Each row comes from the steps of one path. Every step used is in the known rows, and no mark comes twice. Write the path behind each row, first mark first.
Known rows
Z > H: [  0 -10 -24  -4 -16  -9 -43 -14   0   6 -22 -23 -48 -23  25 -21  14  23
   3  35  12  34   2  22  -2 -21  23   9  -9  22   5 -17 -22   6 -39  67
 -11  -4   2   7  23 -43 -10  11  12 -18  25  24   8  -2 -51]
S > R > Y: [ 39  13 -31  -8 -27  -8 -25 -10  -6   0  11 -15 -34 -21   1 -18  14  47
  -3  23  33  22   5 -11  17   2   1   9  17  11 -39 -30 -25 -15 -28  51
  -8 -16  10   0  12 -15  -9 -21   3 -30  38  17  -4  29 -33]
S > R > Z: [ 18   7  15  -6 -16 -13 -22  12  -1  -9  25 -15 -37 -23   7 -19  10  24
 -11  14  13 -12  -5  -9   5 -15  -7  16  10  15  -6  -6 -16   7 -50  44
  13 -20  13   2  15 -22 -23  -1  13 -21  38  34 -15  29 -25]
H > Z > R > S > B: [ 16  17  10  -6 -12   9 -50  -1  20   5 -12 -28 -24  -8   2 -18  11   5
 -54  18  -1  11  10   6  42  16  -8  13 -31  10 -25 -29  36  -6 -39  43
 -18 -16  11  -4  15 -36 -27  11  11 -29  24  23 -18  -7   8]
R > Y > H > D: [ 33   3 -27  13 -37   0 -58 -44  12   4 -12 -22 -31  -5  12  -7  18  42
  -4  49  30  27   4   0   0 -21 -16   2   1  14 -12 -14 -47 -44  -1  54
  -5  -4 -18  17  17 -17 -16 -14  -4 -31  13   9 -12   1 -37]
Y > H: [ 17 -17 -27  -5   4  -4 -34 -15  15  21 -10  -9 -47 -19  18 -18   8  34
  -1  34  24  31   2  14 -12 -47   5   8  -8  27   9 -13 -42 -11 -25  61
   1  -3 -14  21  10 -21 -16   5  24 -11  19  21 -13   4 -31]
R > S > Z: [ 14   0  -5  11   2  16 -45  -3  -3  -1   9 -26 -39 -28  -3  -9  14  35
 -19  33 -14  16   0 -11  23  11  11  28 -39  18  -2 -41   4  -1 -33  44
  -1 -23  -2  12  -9 -31 -14  25   6 -38  55  18 -36   1 -23]
S > Z: [ 15 -16 -30   8  -7   2 -36  -4 -14   2   8 -28 -51 -22   4  -7   2  36
 -11  32  -2  13   0  -6   5   4  10  13 -14  30   6 -30  -9   7 -36  62
  20 -21 -18   3 -13 -30 -14   7  19 -15  48  14 -12   5 -32]
H > Z: [ 13  -7 -12  -2 -25  11 -33  -3  17  21   2 -23 -50 -18  15 -32   6  16
 -21  28  -7  14  -1   5  -3  -2   3   3   2  38   4  -9  -4   6 -43  69
   8   3  18  -6  10 -27 -17   0  27  -6  21  28 -15 -18 -15]
S > Z > R: [  6 -20 -36   1  -1  -5 -48  -1  -9   6 -11 -27 -26 -13   6  -4 -10  21
 -13  26  -7   3  -2  15  21  -7  -3   2 -28  15  -6 -32   2  15 -34  55
   5 -24 -20  10  -8 -29 -30   3  18 -15  42  19  12   2 -24]
B > S > Z: [  7 -11  -6   4  -5  22 -33  -3  -6   4  -4 -20 -45 -13  -1  -6  -4  33
  -6  33  10   7  -4   2   7   4   6  11 -25  15   1 -40 -16 -15 -27  58
  25 -18 -19  19 -15 -30 -16  20  20 -26  34  -7  -2  -7 -34]
Y > B > Z: [  8 -13  -2  -8 -22   6 -24   7  -6  13  -5 -16 -41 -19   0 -21  11  -4
  -4  15  20  25   7 -19   5  -6 -14  -4   0   5 -16 -32 -20  -4 -46  54
   6 -12  10  29   1 -32   0   9  25  -1  31  -9 -30 -16 -27]
Y > H > D: [ 12 -13 -20  15 -11   1 -54 -23  13  20 -18 -29 -42 -16  29 -16   5  34
   2  57  30  24   1  15  -3 -44 -15  17   3  18  22 -12 -26 -32 -22  60
   7   4 -18  16  10 -18 -14   8   0 -15  11  17 -13   0 -32]
H > Z > R > S > B > Y: [ 27  25  14  -9 -17  18 -54  -8   6  -9 -18 -16 -17   9   5 -21  16   6
 -30  -2  -3  12  -3   7  42  27  -4  16 -33 -23 -39 -30  26 -17 -20  55
 -24 -15   5  -4   7 -47 -35  16  15 -19  28   0 -24 -14  14]
S > B > Z > H > D: [ 15  28 -12 -10 -31   9 -55  -1 -14 -16  -7 -57 -31  -5   1 -26   9   3
 -19  32  29  20  13  -1  -8  16 -22  18  13  -1   1 -33   6 -13 -28  63
  15 -23 -11  14  10 -51  -9  18   2 -17  28   1  -7  12 -47]
R > Z: [ 12  -3   2   3 -25  -9 -37  -2   8  -5  16 -19 -45 -15  15  -6  14  16
 -11  22  -4  -3  -7  -4   3 -14  -3  10  -5  30   9   4 -22  11 -45  59
  14 -16   5   5  14 -30 -31   3  27 -19  26  25 -22  -4 -26]
R > Y > B > S: [ 13  -8   5  -9 -41  13 -28 -33   2  12 -28  -2 -42 -10   5   9  19  29
   2  23  44  39  20  -4  36   4  -2  -9 -17  -1 -46 -35 -46 -43 -19  45
 -13  -7  11  32  12 -21   1  -7   9 -28  11 -31 -16 -23 -25]
B > S > R > Z: [ 14   8  31 -15 -15   4 -18  12   0  -9  11  -8 -27 -20   5 -21  -3  28
  -4  16  29 -24  -9   4  12 -11  -7  17   3  -3  -9 -16 -17  -8 -42  45
  17 -22  12  15  11 -25 -26  15   6 -23  23   8   5  25 -20]
S > B: [ 22   3 -29   4  -8   0 -32  -2 -13   7   0 -35 -59 -16   9  -1   3  35
 -18  25  30  27  23  -3  10   0   3  24   9  33  -3 -23  -4 -15 -41  66
  16 -14 -13  -4  -2 -31  -8   6  24 -20  38   7 -22   4 -26]
H > Z > B > S: [  6  -8 -11 -20 -35   6 -31  -9  18   9 -29  -8 -35  -2   2 -45  -2   2
 -19  37   0   9   1  22   3  -3  14  -6 -21   8  -7  -8   9  -8 -29  58
   5   9   6   3  18 -35 -22  11  24 -18   1   5   9 -21   0]
R > Z > B > S: [  5  -4   7 -15 -37  -8 -34  -2   5 -12 -18  -5 -24   3   0 -17   1   3
  -7  28   6  -8  -7  17  -1 -19   3   5 -21   1  -6  11  -3  -1 -29  53
   8 -13  -5  17  21 -35 -32  13  24 -33   7   1   4  -6  -9]
S > B > Z: [ 26  23 -30 -11 -11   9 -29  10 -13  -9  13 -41 -42  -8 -13 -27   3  12
 -25  17  21  12  16 -21  -9  17 -18  12  15  14  -7 -32   5  -3 -42  71
  18 -26  -7  17  -4 -37 -17  12  31  -9  42  -2 -27   6 -30]
R > S: [ 11  -1 -10  11  -6  12 -38 -12   7  18  -4 -24 -41 -34   9 -16  23  35
  -6  40   0  28  -5  -3  26 -13   6  23 -22  18   4 -34   1 -19 -39  53
 -23  -5  14   7   8 -21 -11  25   4 -36  31  20 -35   0 -27]

Write each row's path
[ 19  -7  15  -9 -38  16 -26 -28 -10  -2 -14  -8 -38   2 -11  19  17  32
  -7  18  31  28  17 -18  28  20   0  -6 -30   3 -49 -43 -36 -33 -17  39
   6 -21  -9  33  -6 -30   2  -3  16 -32  44 -40 -17 -14 -22] | R > Y > B > S > Z
[ 14 -18 -45  -2 -17 -11 -42  -2 -15  -4 -13 -24 -37  -7  -4 -15   2  19
 -12  33 -16  12   2   4   2  -5  19   7 -25  24  -6 -11   7  14 -25  56
  14 -14 -31   1  -5 -37 -13   1  25 -22  49  18  -3   3 -16] | S > Z > B
[ -1 -23  24  -6 -16  22 -24  -4 -13  10 -20 -14 -47 -17   4   7  -1  26
  -2  25  28  22  15  -3  24   4   0   1 -28   5 -18 -42 -23 -23 -33  41
  17 -20 -13  32 -12 -32   6  16  16 -18  37 -27 -11 -15 -20] | Y > B > S > Z
[ 20 -22 -20 -19 -25 -10 -35 -11  26   6 -25  -1 -38  -1   8 -47   9   4
 -24  31  -3  22  -3  22 -21 -33  16  -9 -21  25  -5  17 -12   9 -19  53
   3   9 -10   2  30 -32 -16  -3  32  -2  12  26  -8  -8   3] | Y > H > Z > B
[ 37  -7  -1 -20 -32 -25 -35 -21   4 -26 -24   7 -24  25  12 -23  18   3
  12   8  -1   8 -16  17 -20 -34  11   9 -29 -12 -13  27 -36   2   0  63
  -5 -12 -30  25  12 -45 -38  -3  34  -6  23   3 -22  -2   0] | R > Z > B > Y > H
[ 28  -2 -20   0 -17  14 -45 -12 -20 -17 -20 -14 -20   3  -7 -21  26  17
   4  21 -20  17 -15  -1  22  15  25  21 -56 -16 -29 -28  18 -10  -4  55
 -14 -15 -24  14 -17 -49 -20  19  13 -37  59  -4 -34  -2  -9] | R > S > Z > B > Y
[ 22 -17 -55  -8 -26 -10 -38 -12 -16   0 -33 -13 -35   4  17 -28  16  17
  25  30   3  21  -9  15   7 -18  20  12  -7  -9 -19  -2  -7  -9  -9  84
  -8  -2 -17   4  -3 -37 -22  -2  26 -14  20   2 -17 -10 -17] | Z > B > Y
[ -7 -22  30 -18 -21  14 -30  -8 -14   0 -37 -11 -51 -10   7   5  10  17
   1  22  27  34  19  12  14   1  20  -5 -41  -3 -19 -39 -35  -7 -29  39
   4 -20  -9  35   4 -53  11  19  11 -20  40 -24   9  -5 -36] | Y > B > S > Z > H
[ -2 -14 -11 -15 -17  -4 -31  11   1  15 -19 -21 -16 -12   8 -20  -3 -14
 -11  10  16  14   8  -5  22 -16 -29 -17 -11 -11 -32 -39  -3  10 -41  53
 -12 -19   9  38   3 -31 -17   1  20  -3  18  -6  -9 -17 -14] | Y > B > Z > R
[ 28  13 -15 -11 -24   8 -19 -16   1   1   1  -9 -30 -21  -5 -26   5  51
  -2  30  53  17   3  -1  20   6   0   9  11  -4 -39 -45 -32 -32 -19  55
  -7 -19  11  13  10 -18 -12  -8  -2 -41  23  -1   8  23 -31] | B > S > R > Y
[  9  -3  15 -10   1   5 -45 -14  42  20 -23  -5 -14 -13   8 -34  11   4
 -39  22 -10  20 -11  27  18 -32  -4  -4 -49   3 -12 -22   2   2 -23  39
 -35  -1   9  16  26 -29 -32  12   8 -18   6  31  -9  -9   4] | Y > H > Z > R > S
[ 21   9  20 -14  -7  13 -50 -24  32   5 -34   6  -8   5  20 -40  21   7
 -15  11 -16  15 -18  27  25 -15   0   0 -50 -29 -24 -19 -13 -12  -8  52
 -40  -5   4  20  14 -37 -41  15  12  -3   9  11 -17 -12   8] | B > Y > H > Z > R > S
[ 32  -3 -39 -10 -15 -21 -44 -28  24   4 -24  -3 -15  -6   6 -10   6  28
 -14  23  21  29   1  20   9 -39  -6 -10 -22  10 -33 -25 -46  -6  -4  56
 -31 -19 -15  23  22 -23 -34 -26  14 -22  12  12  12   2 -21] | Z > R > Y > H
[  3 -18 -31  -8 -22   3 -32 -10   0  13 -38 -11 -33 -11   6 -25  -6  18
   8  43  18  19   0  25   6 -22  10   5 -16   4  -7 -20  -2 -15 -26  66
   4   0 -11  19  17 -31 -16  16  19 -28   4  -6  10  -7 -18] | Z > B > S
[ -8 -24  14  -8 -19  18 -25 -10   0  23 -30  -7 -49 -23  15   3   5  22
   8  27  45  32  12   5  24 -16   0   2 -13   4 -22 -32 -29 -38 -35  48
   0  -5   5  29   3 -24   6  20  14 -21  15 -20  -9 -18 -25] | Y > B > S
[ 11  -4  18  -9 -30 -16 -45  -7   5 -18  -4 -16 -45 -10  19  -9  19   6
  -3  14  -7  10  -8  16  -7 -19  16   8 -22  24   5   6 -30  27 -45  56
  -5 -16   8  10  34 -48 -29   6  17 -22  25  25  -2   3 -43] | R > Z > H
[ -3  -7  14 -13 -13   9 -35  11   7   6 -20 -14 -10 -13  -3 -18  11 -19
 -21  11   3  24  -1  -6  40  -8 -27  -6 -35 -30 -37 -51  15   1 -38  31
 -34 -20  22  39   5 -35 -11  21   6 -21  22  -5 -21 -15  -5] | Y > B > Z > R > S
[ 25   4  -9 -18 -51   5 -26 -15   2  -3  -3 -15 -30  -4 -14 -13  27   3
 -11   8  24  33  12 -28  10  10 -19 -14  -2   4 -50 -38 -37 -11 -30  50
 -10 -18  14  31   5 -31  -5 -13  20 -14  27 -18 -35 -19 -29] | R > Y > B > Z
[  4 -10 -16   9   7  -2 -50  -3  11  18 -16 -18 -15 -29  13 -14   5  16
 -16  36  -4  21  -5  19  44 -22  -3  11 -32   0 -14 -38  10  -5 -38  50
 -36 -14   8  18  13 -25 -31  16  -1 -36  23  22  -4  -4 -15] | Z > R > S
[ 37   2 -22 -31 -26 -15 -14 -23   6  -4 -27  11 -16  -5 -10 -37   6  39
  -3  32  54  24   2  20  -1 -28  10  -9 -15 -18 -45 -26 -38 -29   3  39
 -14  -4 -18  32  28 -24 -15 -11   4 -33  15  -4  17  31 -10] | Z > B > S > R > Y > H
[ 20  13  15 -24 -58   0 -45 -16 -15 -18  -7 -29 -19  -4  -5 -30  26   4
  -4  22  53  24  11 -15  16  16 -22 -12  10 -31 -52 -46 -21 -16 -17  31
 -12 -19  15  28  18 -44   8 -14 -27 -31  29  -5  -6  20 -43] | S > R > Y > B > Z > H > D
[ 30   6 -31 -23 -36  -9 -21 -15  -4  -4 -20  -1 -20 -11 -11 -31   2  31
  -1  31  44  11   5   4  17  -2  10  -1  -4 -11 -51 -32  -9 -22  -9  48
  -9  -9   1  10  21 -24 -16 -12  -1 -40  18  -3  18  25 -16] | Z > B > S > R > Y
[  6   0  34  -7 -56  19 -52 -44  -9 -17 -37 -22 -31   8  -4  17  22  19
  -5  39  37  32  19  -1  26  27   4 -10 -35 -16 -41 -45 -32 -39  -6  39
  -1 -21 -12  31   4 -46   2  -4 -18 -41  30 -35   3  -8 -42] | R > Y > B > S > Z > H > D
[ 39 -15 -31 -16 -14 -10 -38 -14 -12 -18 -29  -4 -28  19   5 -21  15  24
  12  18   1  21 -10  15 -13 -20  22   1 -40 -15 -16  -6 -29  -5  11  59
   5 -10 -53  21 -10 -48 -25  -1  31  -3  48  -2 -14   3  -9] | S > Z > B > Y > H
[  5  -4 -11  12 -22   4 -65 -19 -12  -4 -18 -39 -40  -9  16  -7   7  26
  -2  48   5  15   5   6   6   4   7  12 -20  13  16 -25  -4   0 -27  54
  13 -17 -23   3   3 -47 -10  10  -8 -25  48  17   8   5 -51] | S > Z > H > D
[ 15   3 -24  -9 -27  11 -43 -21   2  -8 -18 -16  -8   6 -12   7  -1  29
 -21  20   7   0   3  11  33  14  -9  -9 -38  -3 -40 -53 -17  -8  -9  52
 -10 -34 -13  30  -2 -29 -36 -13  16 -35  25 -10  23  -5 -25] | B > S > Z > R > Y
